Known rows, with every step that occurs:
E-T: [-17.1  -2.3 -28.8 -18.5 -12.8 -14.3  -9.5 -11.8 -13.9 -16.2  -8.0  42.5
 -16.2  14.9   0.5 -12.4 -15.2 -17.5  34.8  22.1 -12.9]
E-T-D-Q: [-38.9  11.1   8.8 -20.3 -20.9  -4.1   4.7  34.0 -48.0  17.9  -9.9  41.6
   8.9  31.4  -3.1 -12.1 -28.2  32.5 -27.8  -4.4  26.1]
Z-R-T-E: [ 33.8  -9.6  16.9  -1.1 -18.7  15.5  28.1 -18.2  48.6  22.9   8.8 -43.5
   6.6  -8.7 -36.6 -12.9   7.6   6.5  -8.5   2.7  17.1]
R-T-D-Q-L-E-Z: [ 12.3  10.3  11.2  -0.2  23.3  14.0  -4.5  13.5 -16.2 -22.2 -10.1  16.7
   5.4  -1.1  17.3  17.1   0.6 -23.5  -7.6  -0.6 -28.2]
D-Q-R-T: [ 13.5  11.4  -7.0   2.7  -2.6  -2.4   2.6  -5.8  11.9   4.5  23.8 -16.4
  -7.1 -21.0  38.9  56.6  33.2  26.1   3.9 -15.3  27.6]
R-T: [  4.3  -8.9 -19.9 -19.2   0.2  -6.9  15.0 -31.8  13.7 -14.6   1.7  10.0
 -14.6   0.1 -11.8  21.5  12.1   0.7  10.6  14.1  13.1]
D-T: [-53.9  -1.7 -30.9  -4.6 -25.6 -59.8  -7.9   5.3 -15.4 -23.9 -10.6 -12.3
 -12.6  14.4  -8.2  -3.5 -11.9   7.2  10.1  19.5   7.5]
Q-L-E: [ 35.4  -2.2   1.4  31.7   0.4  10.6 -43.0 -36.1 -13.9 -16.9   9.6  -3.8
 -38.9 -16.8 -22.8 -21.7  17.6 -14.1  15.2 -17.7 -27.9]
Z-R-T-D-Q-L-E: [ 41.9  10.1  14.8  22.9  -2.0  20.3 -33.0   1.5  -3.2   2.0  25.2 -11.9
 -11.8 -29.2  -0.8   6.7  23.7  28.6   2.4 -27.7   8.1]
Q-L-E-T-D: [  3.9  -4.0  21.0 -23.8   4.0  22.2 -13.0 -18.4 -34.2  -1.0  -1.0  37.7
   3.6  -2.5 -13.9 -15.6 -10.2  -2.2 -11.6  -2.4 -11.2]
Z-R-T-D: [ -7.5 -14.9  12.1 -39.8   8.9  16.3  35.0 -19.2  20.6  16.4   9.4   8.8
  21.1   0.3 -10.6  17.5  -4.0  33.8  -8.1   3.0  37.4]
L-Q-D-T-R: [-15.5  -6.3   0.3   8.0  12.7 -33.5  -2.7  26.1 -21.7  -6.5  -7.4 -28.3
  12.6  -5.4 -10.0 -28.9   6.4  -7.0 -50.7  -8.7  -3.5]
Q-L: [ -6.6  -7.0 -20.0  14.7  -2.4   4.9 -31.4 -29.1 -23.0   7.2   1.2  17.9
 -19.6 -12.5  -2.1   1.4  15.8   0.1  12.2   6.8   5.9]
E-Z-R-T: [  5.2  -6.1 -30.0 -19.3  16.0  -5.4  24.3  -5.9  53.8 -17.2   5.2   2.2
   6.5  -6.3  26.9  40.0   6.3  -6.2  48.5  24.4   5.0]
L-Q-R-T-E-Z: [ 22.2   2.4  29.2   3.4  37.7  17.8  31.3   7.8  27.7 -12.3 -16.7 -38.2
  18.9 -11.7  14.8   8.3  -0.3 -58.3 -26.6  -6.0 -41.2]
T-D-Q-L-E: [ 22.6   8.7  22.4  27.7  -5.8  16.6 -36.7  -3.0 -36.4   2.4   8.6   2.3
 -21.7  -8.0 -19.0 -19.8   8.9  13.6 -19.3 -31.0  -6.4]
E-Z-R: [-19.1  -6.4 -28.2  -0.5   8.3  -9.6  14.5   2.7  42.3  -6.0  -4.8   6.8
   2.1  15.9  21.1   3.0 -19.6 -13.8  58.1  17.6  -9.1]
R-T-D-Q-L-E: [ 35.0  10.3  19.7  18.3  -1.6  18.7 -31.5  -5.3 -26.6  -4.6  14.1  -0.9
 -16.9 -20.0 -12.0   1.7  21.7  16.3 -18.8 -27.5   0.5]
T-R: [ -4.0 -19.4   1.9  -8.5   2.0  -2.2  26.1 -12.6   1.9  15.5 -11.7   9.7
  -4.1  30.5 -33.1 -38.3 -13.2  -0.1 -26.5  -2.8  -3.5]

Rows:
[ -1.7  -7.3  -1.0   5.2  -1.6   4.1  25.3   5.5  49.0  12.0  -8.0 -19.3
  12.2  14.6  -2.3 -18.3 -22.9 -19.3  30.6  13.4 -10.9] -> T-E-Z-R
[-18.2  -1.4 -10.4   4.1  -9.0 -21.1  18.7  23.2  45.0   1.6  -8.6 -34.1
  17.5   9.7   6.7  -9.7 -22.4 -13.4  31.3  20.9  -8.4] -> D-T-E-Z-R
[ 26.2 -10.3  23.0  -6.4 -17.6  14.3  28.7 -25.1  19.9  14.9  -3.4 -30.2
  -0.2   2.4 -51.0 -19.8   5.0  -7.2 -34.4   5.0   6.2] -> R-T-E
[-19.1   8.3   9.6 -16.4 -13.2   1.3  19.7  27.4  -7.3  24.7   7.2   9.7
  14.9  12.7   1.5  14.5  -7.3  54.6 -22.4 -12.0  50.4] -> Z-R-T-D-Q
[ -0.6   9.7  14.3   8.6  18.7  12.4 -10.3  15.5 -26.4 -16.0 -15.5  20.0
   0.6  10.8   9.7  -5.0 -13.2 -26.5  -7.7  -5.3 -34.2] -> T-D-Q-L-E-Z
[ 4.9  7.5  3.1 13.9 11.4 11.3 -7.5 24.5 17.5  1.8  5.8 -0.9  8.6 -2.1
 24.5  2.4 -9.2  4.3 29.6 -8.2 -8.3] -> T-D-Q-L-E-Z-R
[-14.3   0.5 -10.7   9.8  -9.7 -17.8   8.0  20.7  32.7   6.0  -1.6 -33.9
  23.5  -2.9  10.8  -6.8  -6.4 -13.8  22.0  21.7   0.1] -> Q-D-T-E-Z-R
[ 10.6   1.8  -6.8  15.6  22.2   5.7 -17.0 -12.1  -6.3 -33.0 -14.0  14.3
 -15.7   3.9   8.0  -5.9  -4.4 -52.8  23.9   6.1 -54.1] -> Q-L-E-Z
[-30.8 -11.6 -11.0 -11.6 -10.2 -41.5  16.0  14.7  -4.0  -1.1 -12.5 -13.7
   4.3  23.3 -19.8 -23.9 -13.4   9.0 -25.2   8.4   3.8] -> D-T-R
[-24.7  -9.1 -12.4  -3.4 -10.5 -36.9   2.5  11.6 -19.7   7.0  -3.1 -12.9
  12.6   8.0 -14.8 -20.0   5.5   7.6 -36.7   9.7  13.2] -> Q-D-T-R
[ -5.1  -9.3  25.9 -37.2  15.9  21.8  32.4 -32.4   3.0  17.6  12.0   1.9
  19.1 -10.4   7.8  37.0  10.3  23.9 -31.7 -10.7  29.0] -> Q-R-T-D
[ 23.7  15.7 -14.4  16.2 -15.1  -1.9 -52.6   5.7 -31.6 -21.5   7.8  27.1
 -27.3 -12.6  10.9 -11.4   7.3 -10.9  30.3  -2.9 -25.0] -> D-Q-L-E-T
[  4.2  -5.1  10.4 -16.0   8.7   7.8  39.8  -3.4  21.1  -7.8 -25.8  -7.1
  15.8  17.6 -15.3  -3.8 -14.5 -47.0 -15.1  24.3 -25.6] -> R-T-E-Z
[-13.4  10.6 -17.8  27.7 -17.0  -2.3 -38.6  11.4 -41.9  16.1   3.5  17.1
 -16.8  -6.5   9.7   4.5  14.7  23.9  -1.9  -5.5  22.9] -> D-Q-L
[-17.4  15.5  17.4  -3.2  -7.9   7.2  -2.3  14.7 -23.4  28.2  17.1   4.7
   7.8  -3.9  42.7  26.4   2.0  31.3 -15.1 -27.1  23.1] -> E-T-D-Q-R
[ 16.9  -1.1 -17.6  20.9  14.7   3.4 -14.6  -2.4  38.5 -14.7   6.5  -6.3
  -8.3  -9.6  23.7   1.6  -1.6 -20.3  62.1   2.9 -27.4] -> Q-L-E-Z-R
[ -9.6   8.7   3.4  -1.1  -5.5  13.7 -18.8  10.3 -41.1  23.4   6.3  21.5
   7.4 -14.3   9.7  25.1  17.8  39.0 -29.9  -5.2  39.8] -> R-T-D-Q-L
